Each row was made from one path, in order. Every step used is in the known rows, and no mark comes twice. Write each row's path.
(in the rows, 128 means zero)
Known rows:
sabi -> refivul -> vogi: [164 107 104 110 126 125 105 132 119 117 119 144 115 173 168 113 119 125
  84 150 127 172 122  91 146 128  96 132 138 161  91  73 109 136 114 126
 119 158 108 111  98 101 103 162 145 114 130 134  48 176 129 115 167 154
 130 136 153 109 114 172]
fovod -> sulu -> mitu -> sabi: [133 157 120 115 154 174 132 108 178 147  28 116 144 116 177  74 139  87
 122 163 142 122 113  98 140 169 128 101 146 105 149  98  85 154 111 119
 128 109 120 116  39 164  94 102 158  90 128 112 126 120 207 119 154 165
 141  83 108  66 193 171]
vulo -> ruforid -> lere -> vogi: [143 147 125 141  56  88 130  83 153 109 124  88 100  81 114 137 141  92
 111 124 103 105  89 117 148 117 119 130 122 124 136 148 174 148  83 129
 156  54 111 116 161 111 120 128 129 123  72 171 134 154  56 124 161 170
 138 129 143  63 185 134]
vogi -> lere -> ruforid: [101 132  92 140  82 118 140  73 153 126 127 142 126  93 140 182 130 131
 110 166 101 129 117 129 180 135 145 120 168 125 113 126 162 155  98 118
 154  85 145 123 146  65 128 103 157 154  80 124 198 152 137 120 149 168
 116 144 113 109 161 169]
vogi -> lere: [135 116  94 145 119 123  92  80 124 133 102 140 121 109 143 159 119 128
  75 167 119 145 101 135 181 109 118 137 156 145  95 101 162 142 110 125
 151 108 149 100 111  84 115 106 168 153 104 111 163 130 134 126 164 139
 115 125 113 105 176 146]
refivul -> sabi -> vulo: [125 127  84 129 149 124  85 114 140 112 140 143 129 160 168 114 168 125
 153 181 135 167  85 145 139 106 140 151 155 150 167  92 154 119 130 126
 120 160 154 126 116 166 161 104 144  83 160 116 104 122 164  91 172 153
 120 124 144 126 113 138]
zime -> vogi -> refivul -> sabi -> vulo: [161  97  49  88 176 109  95 127 144 127 145 149 159 156 169 116 176 128
 162 128 144 138  96 104 134  77 120 125 153 162 153  91 110  88 145 107
 147 155  99 116 134 152 150 129 152  99 127  94 128 166 156  99 161 165
  93 101 112 113 114 117]
lere -> ruforid: [122 141  83 149  91 124 166  80 126 123 118 135  94 101 153 148 139 115
 139 172  90 143 119 103 174 152 140 128 188 107 132 105 132 175 117 103
 131 100 148 126 140  90 126 139 135 137  92 145 154 148 151 113 132 158
 125 134 152 116 145 202]
zime -> vogi -> lere -> ruforid -> vulo -> sabi: [119 138  53 123 109 117 159 116 157 150 124 107 184  50 104 139 115 157
 138 121 115  83 133  95 130 123 170 110 151 156 149 139 145 129 134 167
 182  72 123 123 143  95 140 101 153 133  64 135 252 152  67 167 143 150
  62 158  92  83 162 114]
ruforid -> vulo -> sabi: [162 138  78 161 145 134 115 125  86 138  91 114 132  69 110 108 131 132
 133 140 115 136 129 124 146 124 158 155 158 144 144 119 138 149 137 158
 122 110 175 106 128 135 128  95 148 121 113 128 158 100  82 142 127 100
  83 128 143 121 159 148]
modag -> sabi -> vulo -> ruforid -> lere: [115 157 125 102 103 122  94  55 120 128 158  78 123 101 134 128 147 119
 150 132 115 114  96 154 132 109 150 128 121 126 153 137 187 119 119 146
 125 115 133 110 166 147 125  99 154  73 114 148 168 174  80 110 112 138
 127 142 116 122 127 121]
zime -> vogi -> lere: [144 113  74 129 115 108  98 111 151 145 107 119 150 113 133 134 125 136
  96 142 132 125 107  95 159  97 117 112 146 164  96  96 149 118 109 136
 182  98 124 100 105  75 119 132 155 156  71 127 185 169 144 139 195 168
  85 133 106  84 174 118]
refivul -> sabi -> vulo -> ruforid: [120 137 103 135 121 121  90 106 153  94 149 148 124 188 161 152 184 106
 148 152 112 151  72 164 140  96 164 155 153 115 197 107 168 120 133 134
 118 125 149 144 158 170 170 114 145  56 133 138 127 147 133  91 161 173
 131 139 142 112 117 146]
sulu -> mitu: [160 145  88 143 140 127 109  85 111 128  69 149 111 125 165  90 155  95
 136 149 113 155 139 111 167 155 129 124 164 104 151 103 111 159 132 118
 117 122 139  96  91 112 101 131 158 105 104 129 109 120 158 101 156 119
 148 116 137 106 179 157]
ruforid -> vulo -> sabi -> refivul -> vogi: [165 122  89 114 149 126 109 159 103 140 118 129 138 114 134  93 116 142
 101 124 132 148 143  91 121 136 137 139 115 172 131  97 113 133 135 167
 112 143 119 113 120 136 105 121 147  95 140 139  87 154  57 146 143 129
  95 141 136 113 121 141]
sulu -> fovod: [171 114 105 172  96 111 103 108 102 136  75 104 103 118 128  97 155 127
 146 164  89 150 122 121 163 132 129 118 189 110 128  99 146 152 107 112
 113 114 140  92 134 157  96 108 171 117  99 140  96 144 178  96 163 134
 110 131 131 116 176 192]
refivul -> vogi -> lere: [147 103  99 118 111 136  97 114 163 123 115 154 132 133 147 164 125 115
  70 164 123 148  95  83 165 131 102 131 132 169  89 118 158 144 103 132
 183 114 132 124  99 103  97 111 161 134 102 132 133 152 139 139 205 164
 117 131 105  82 160 130]
sulu -> mitu -> sabi: [156 163 110 133 121 157 120  79 106 162  67 132 117 135 174  91 136  86
 144 158 135 144 137  99 158 155 123 116 150 110 140  85  98 164 121 136
 124 120 138  97  48 134  78 116 159  81 113 101 111 118 185 115 164 151
 125 100 143  76 189 144]
sabi -> refivul: [153 125  96 131 120 104  92 110  80 143 103 124 112 158 155 102 120 137
 102 151 120 175 132 138 167 105 117 132 149 142  97  54 119 132 109 119
  90 146 133  94 121  83 116 141 153 135 133 121  74 159 132 106 128 142
 125 124 164 132 137 191]
vulo -> ruforid: [137 138 101 160  93 123 113  80 124 107  98 129 104 142 146 157 150  97
 117 134  95 155 107 142 174 119 145 149 166 101 138 103 153 153 113 121
 131  99 161 129 156 109 113 140 146 105  80 146 139 148 120 125 149 147
 127 138 149 104 167 178]
gere -> modag -> sabi -> refivul: [188 124 114 126 126 127 131  96  77 164 130 115 152 157 148  68 129 146
 125 184 169 161 176 161 106 119 135 115 130 156  84  62  97 136 147 143
  97 176  94  68 117  71  87 128 139 141  90 135  91 167 140 113 105  65
  97 140 168 136 139 175]
modag -> sabi -> vulo: [134 141 105 118 150 153 120  88  88 142 131 102 118 108 136  96 137 125
 160 188 151 157 107 139 123  99 153 119 163 155 136 103 134 126 117 131
 126 150 140 116 137 150 135 109 139  93 117 116 141 137 165  99 133 120
  98 140 130 152 121 147]
vulo -> sabi: [160 155  75 162 152 133 130 127  88 160  80 136 107 102 121 123 133 125
 102 146 120 173 132 130 137 136 137 137 160 128 115  88 166 150 114 132
 137 108 173  87 134 149 113 112 142 105  89 119 113 124 133 123 153 116
  91 105 161 113 169 164]
refivul -> sabi -> vulo -> ruforid -> lere -> vogi: [110 140 116 112  88  91 101 103 190  92 166 106 129 110 132 138 176 104
 149 130 115 100  62 143 115 103 126 135 114 141 187 150 194 119 105 136
 147  99 115 137 159 159 168 100 132  77 129 151 121 153  68 109 173 188
 143 128 124  62 151  91]
gere -> modag -> sabi: [203 130 102 142 116 147 150  84  93 148 112  99 141 121 138  87 136 125
 135 199 160 161 159 140 115 141 144 121 144 144 100  89 122 161 156 140
 144 155 116  75 112  93  84 122 122 143  68 132 129 142 160 125 136  58
  88 135 154 132 160 161]
vulo -> ruforid -> lere: [139 137 115 143  79 101  87  59 130 112 107 111 110 108 148 151 149 106
 101 120  82 126  93 138 179 133 125 144 136 101 126 123 188 153 120 134
 129  81 146 102 151 114 106 126 163 119  92 165 142 167  65 120 133 146
 148 134 141  93 165 154]
mitu -> sabi -> modag: [155 159 124 138 143 160 111  77 119 147  58 109 151 142 163 137 135 118
 103 187 156 144  88 103 126 134 127 120 179 134 100  56 115 160 117 144
 105 143 163  79  75 128  99 139 141 101 160 137 120 123 173 115 167 170
  96 108 149 109 171 151]
vogi -> refivul: [173 110  78 137 153 126 108  85  85 128  90 157 109 131 154 149 141 124
 123 138 116 164 117 113 183 114 100 144 168 126  89  89 107 146 122  85
 112 125 130 101 144  98  94 127 162 155 100  86 109 120 147 116 124 134
 115 106 134 139 167 186]
modag -> sabi: [152 141 113 140 132 157 129  90  79 169 110  99 122 102 121  98 130 132
 159 170 142 184 146 108 143 115 142 115 144 141 107  78 133 147 133 135
 136 145 141  99 122 123  97 114 138 125  90 107 122 125 161 108 127 106
  92 127 145 142 143 172]
gere -> modag -> sabi -> vulo: [189 131 100 123 141 145 132  88 106 129 143 103 139 121 147  90 148 113
 137 209 166 142 126 165  94 121 163 127 164 157 138 113 113 146 142 145
 128 164 120  94 122 112 125 116 124 103 103 147 155 140 161 112 133  71
  88 140 148 139 133 142]
vogi -> refivul -> sabi -> vulo -> ruforid: [146 113  89 118 146 110  91  89 130 102 149 177 137 192 180 186 189 120
 152 114 115 138  80 167 155  79 142 153 148 120 171 117 139 111 136 105
 100 129 128 147 183 173 154 118 163  74 125 104 111 139 128  88 116 166
 138 120 120 123 124 150]

Write each row's path:
[132 105  99  96 111 110  80 126 147 131 130 157 141 174 158 147 115 139
  50 146 131 147 110 112 162 115  94 122 118 172  75  91 129 109 108 135
 138 149 103 109  99  93  99 122 164 130 127 116  93 184 118 129 176 171
 131 154 117  97 132 143] | sabi -> refivul -> vogi -> lere
[177 144 111 129 117 139 139  75 129 101 152  97 141 152 147 111 160 104
 139 185 145 122 109 180  91 112 183 131 152 134 153 137 132 147 141 145
 126 136 118 105 167 116 129 119 132  78  82 172 176 157 134 115 126  89
 106 153 142 121 145 141] | gere -> modag -> sabi -> vulo -> ruforid
[124 113  97  94 124  90  57  66 140 114 163 154 142 149 171 182 185 121
 150  91 105 108  73 168 158 101 131 154 118 115 168 127 187 104 137 114
 102 125 118 115 172 179 131  98 176  86 144 109 134 153  74  98 107 162
 156 112 111 110 134 119] | vogi -> refivul -> sabi -> vulo -> ruforid -> lere
[122 155 142  99  79 114 134  79 151 121 159  62 123  69 103 119 144 108
 153 138 132  89  80 128 103  95 150 111 122 151 154 166 179 122  85 143
 146 106  96 124 175 149 140  98 125  81  99 156 164 168  65 116 136 147
 115 139 118  89 149 103] | modag -> sabi -> vulo -> ruforid -> lere -> vogi
[137 149  99 117 127 143 109  91 115 137  87 109 115 139 164 117 132  95
 140 188 149 133  73 122 134  88 119 150 179 146 130  92 132 142 105 125
 118 130 157 119  80 157 125 112 146  76 154 127 149 118 166 116 165 166
 101 127 141 104 143 137] | mitu -> sabi -> vulo
[125 150  72 155 108 131 169 100 102 139 117 123 129  52 110 124 130 136
 156 144  95 121 142 114 141 145 183 135 167 123 167 135 135 159 139 154
 122  90 162 127 161 122 134 104 142 115 104 152 186 120  81 143 105 117
  85 138 142 120 144 168] | lere -> ruforid -> vulo -> sabi
[102 104 105  88  69 109 127  98 164 112 170 143 162 117 144 164 122 153
 119 139 107  94 118  83 162 127 150 117 128 166 126 138  95 135 129 151
 131 128  91 153 120  61 120 116 165 131 134 147 175 172  64 140 130 183
 111 180  98 112 114 138] | sabi -> refivul -> vogi -> lere -> ruforid -> vulo
[121 104  93 107  68 131 147  89 190  93 155 139 167  92 132 175 122 125
 122 171  94  94  95  71 172 145 140 118 149 157 136 163 124 171 142 154
 168 103 125 163 110  83 124 117 161 139 112 154 210 139  85 153 160 171
 100 167  94  92 130 126] | refivul -> vogi -> lere -> ruforid -> vulo
[168 165  94 171 187 139 107 113 101 149  59 147 133  96 139 144 138 133
  70 153 142 172  96 134 112 146 147 129 174 123 116  82 145 146 109 141
 111 125 177  68 136 134 123 128 144 105 131 143 116 133 141 116 158 114
  94 111 142 125 167 159] | vulo -> sabi -> modag
[ 96 138  90 115 113 102 125 102 116 159 145 140 160  78 120 158 111 179
 111 117 115  88 152 158 144 125 175 125 142 151 123 124 129 124 133 150
 108 103 126 112 148  87 141  81 156 136 124 124 196 150  47 138  88 150
  84 156 113 125 139 159] | vogi -> lere -> ruforid -> vulo -> sabi -> refivul
[140 109  89  83 131  86  90 106 160 125 169 118 144  92 144 138 161 125
 166 128 137 103  72 116 132  91  94 132 116 170 140 140 143 103 105 104
 126 122  97 106 141 160 152  88 146 113 147  92 103 123  88  95 141 169
 135  94 108  96 143 103] | ruforid -> lere -> vogi -> refivul -> sabi -> vulo
[159 117 105 135 174 125  90  92 117 127 102 176 166 154 182 165 177 151
 120 136 145 172  98 118 140 128 132 125 161 126 114  61 115 132 150 117
  85 173 136  87 128 130 121 127 155 140 161  93  71 124 159  89 130 142
 112 100 126 143 145 168] | vogi -> refivul -> sabi -> modag
[127 112 129  83 126 137 106 123 114 171 153 120 148 143 136 120  95 162
  96 145 168 165 151 104 135 106 115 103  97 185  75  91 131 114 117 148
 155 165  87  95 104 109  75  99 155 118 102 103  89 183 124 124 143 145
 101 148  96 118 118 141] | modag -> sabi -> refivul -> vogi -> lere
[105 127 128  83  88 139 158 110 132 168 183 137 156 129 143 140 104 164
 110 154 138 144 148  87 130 136 136  81 110 164  91 103 124 120 107 142
 147 150  77 116 131  89  94 110 150 113  86 116 130 208 124 129 123 171
  94 163  93 112 114 156] | modag -> sabi -> refivul -> vogi -> lere -> ruforid
[146 130 108 132  76  93 121  96 145 130 123  89 106  61 122 110 131 107
 118 154 112 125  96 100 153 128  94 119 136 152 106 125 163 151  85 120
 152  80 124  93 119  95 115 117 129 149 107 143 122 124  92 124 167 145
 121 113 140  71 175 131] | ruforid -> lere -> vogi
[119 114 128  85 104 140  91 123 136 166 121 143 150 187 174 142 101 128
  62 152 155 147 107  90 148 103  86 128 116 172  67  80 121 127  93 156
 144 140 105 104  46 120  71 109 156 102 139 101 100 178 129 140 177 202
 107 136 112  72 140 127] | mitu -> sabi -> refivul -> vogi -> lere
[131 128  80 112 114 117 158 143 119 138 146 131 136 104 127 118 113 143
 127 124 110 124 145  76 119 147 166 124 134 151 157 122 105 146 138 162
 113 129 120 132 144 127 125 126 139  88 116 164 119 168  56 145 116 142
  94 160 142 114 107 165] | lere -> ruforid -> vulo -> sabi -> refivul -> vogi
[146 105  94 111 121  86 116 105 145 154 148 127 137  86 137 133 155 128
 153 106 131 129 104  90 146 106  86 128 104 146 101 117 152 127 113 104
 139 106  89  94 131 127 110  87 138 149 125  77  81 118  91 107 140 151
 133  85 114  93 162 131] | ruforid -> lere -> vogi -> refivul -> sabi
[178 106  93 128 119 111 151 110 117 123 102 126 106 102 132 137 142 105
 132 144 131 133 113  96 161  99  97 119 154 152  78 123  99 140  95  88
 138 103 102 105 144 103 102 131 136 156  85 102  98 115 129 111 145 148
  97  99 130 113 184 169] | lere -> vogi -> refivul
[130 161  87 153 143 133 164  85 123 129  91 116 162  49 130 153 139 146
 126 153 111 116 110 116 114 162 190 116 181 125 177 116 125 168 151 161
 102 112 170 109 158 106 149 116 134 109 139 175 187 126  95 136 115 118
  89 145 137 136 160 158] | lere -> ruforid -> vulo -> sabi -> modag
[145 121 106 113 121 106 124 120 169  91 156 150 131 162 141 167 189 100
 165 115 136 121  66 131 127  77 136 137 144 142 160 151 115 113 106 100
 117 109  97 142 182 171 157 116 137  72 114 113 108 136 114  97 151 193
 119 116 118  90 147 132] | lere -> vogi -> refivul -> sabi -> vulo -> ruforid
[142 132 119  95 108 145 113 137 113 164 110 135 118 193 173  98 121 117
  95 149 154 169 123  71 131 120  95 136 128 162  84  54  91 141 104 141
 129 161 111 112  55 145  67 141 142  77 139 124  46 172 147 122 174 182
 107 133 156  80 133 154] | mitu -> sabi -> refivul -> vogi
[127 141 110 110  74  90 112  86 170  77 151  90 105  96 121 136 154  86
 126 137  98  79  43 134 130 100 128 137 143 132 150 172 171 138  79 123
 146  76 111 132 169 131 160 119 132  87 116 178 159 162  59 121 159 178
 136 136 127  76 158 112] | sabi -> vulo -> ruforid -> lere -> vogi
[135 115  92 105 138 121  88 143 133 148 130 149 163 111 121 141 105 163
  78 111 137 120 129 115 134 114 130 127 100 190 111 128 137 120 124 175
 140 136 111 112 112 119 113  83 173 114 136 118 128 157  49 157 146 139
  88 150 103 102 126 116] | ruforid -> vulo -> sabi -> refivul -> vogi -> lere
[155 126 126  99 125 150 122 135  99 163 136 115 120 157 141  82 114 142
 123 154 154 182 154  80 118 127 110 107 112 170  93  69 110 129 119 148
 125 186  86 100 107 125  79 134 138 101 105 114  56 181 131 108 145 132
 105 145 143 134 111 171] | modag -> sabi -> refivul -> vogi
[171 100  95 113 108  90 122  87 117 131 127 103 110  67 132 141 136 116
 123 113 119 103  97  93 164 110  81 119 128 152  75 138 128 143  90  89
 131  95  94  85 147  99  96 114 153 166  96 118 115 131  76 118 130 135
 127  92 117  96 181 146] | ruforid -> lere -> vogi -> refivul
[159 117 109 115  86  82 122  70 136 116 129 104 118  87 132 167 149 102
 108  88 106  96  97 108 163 103 104 124 124 123 106 158 137 145  91 100
 139  62  95 104 174  97  95 111 155 141  74 139 128 158  48 126 123 159
 143 114 115  81 196 146] | vulo -> ruforid -> lere -> vogi -> refivul
[134 154 121 125 121 145 123  69 109 122 135 112 127 128 135 128 145 121
 157 158 127 136 105 144 127  92 176 127 146 130 158 121 149 128 115 139
 120 137 137 134 170 151 133 121 139  67 101 146 161 154 126 112 121 137
 102 160 129 132 130 154] | modag -> sabi -> vulo -> ruforid
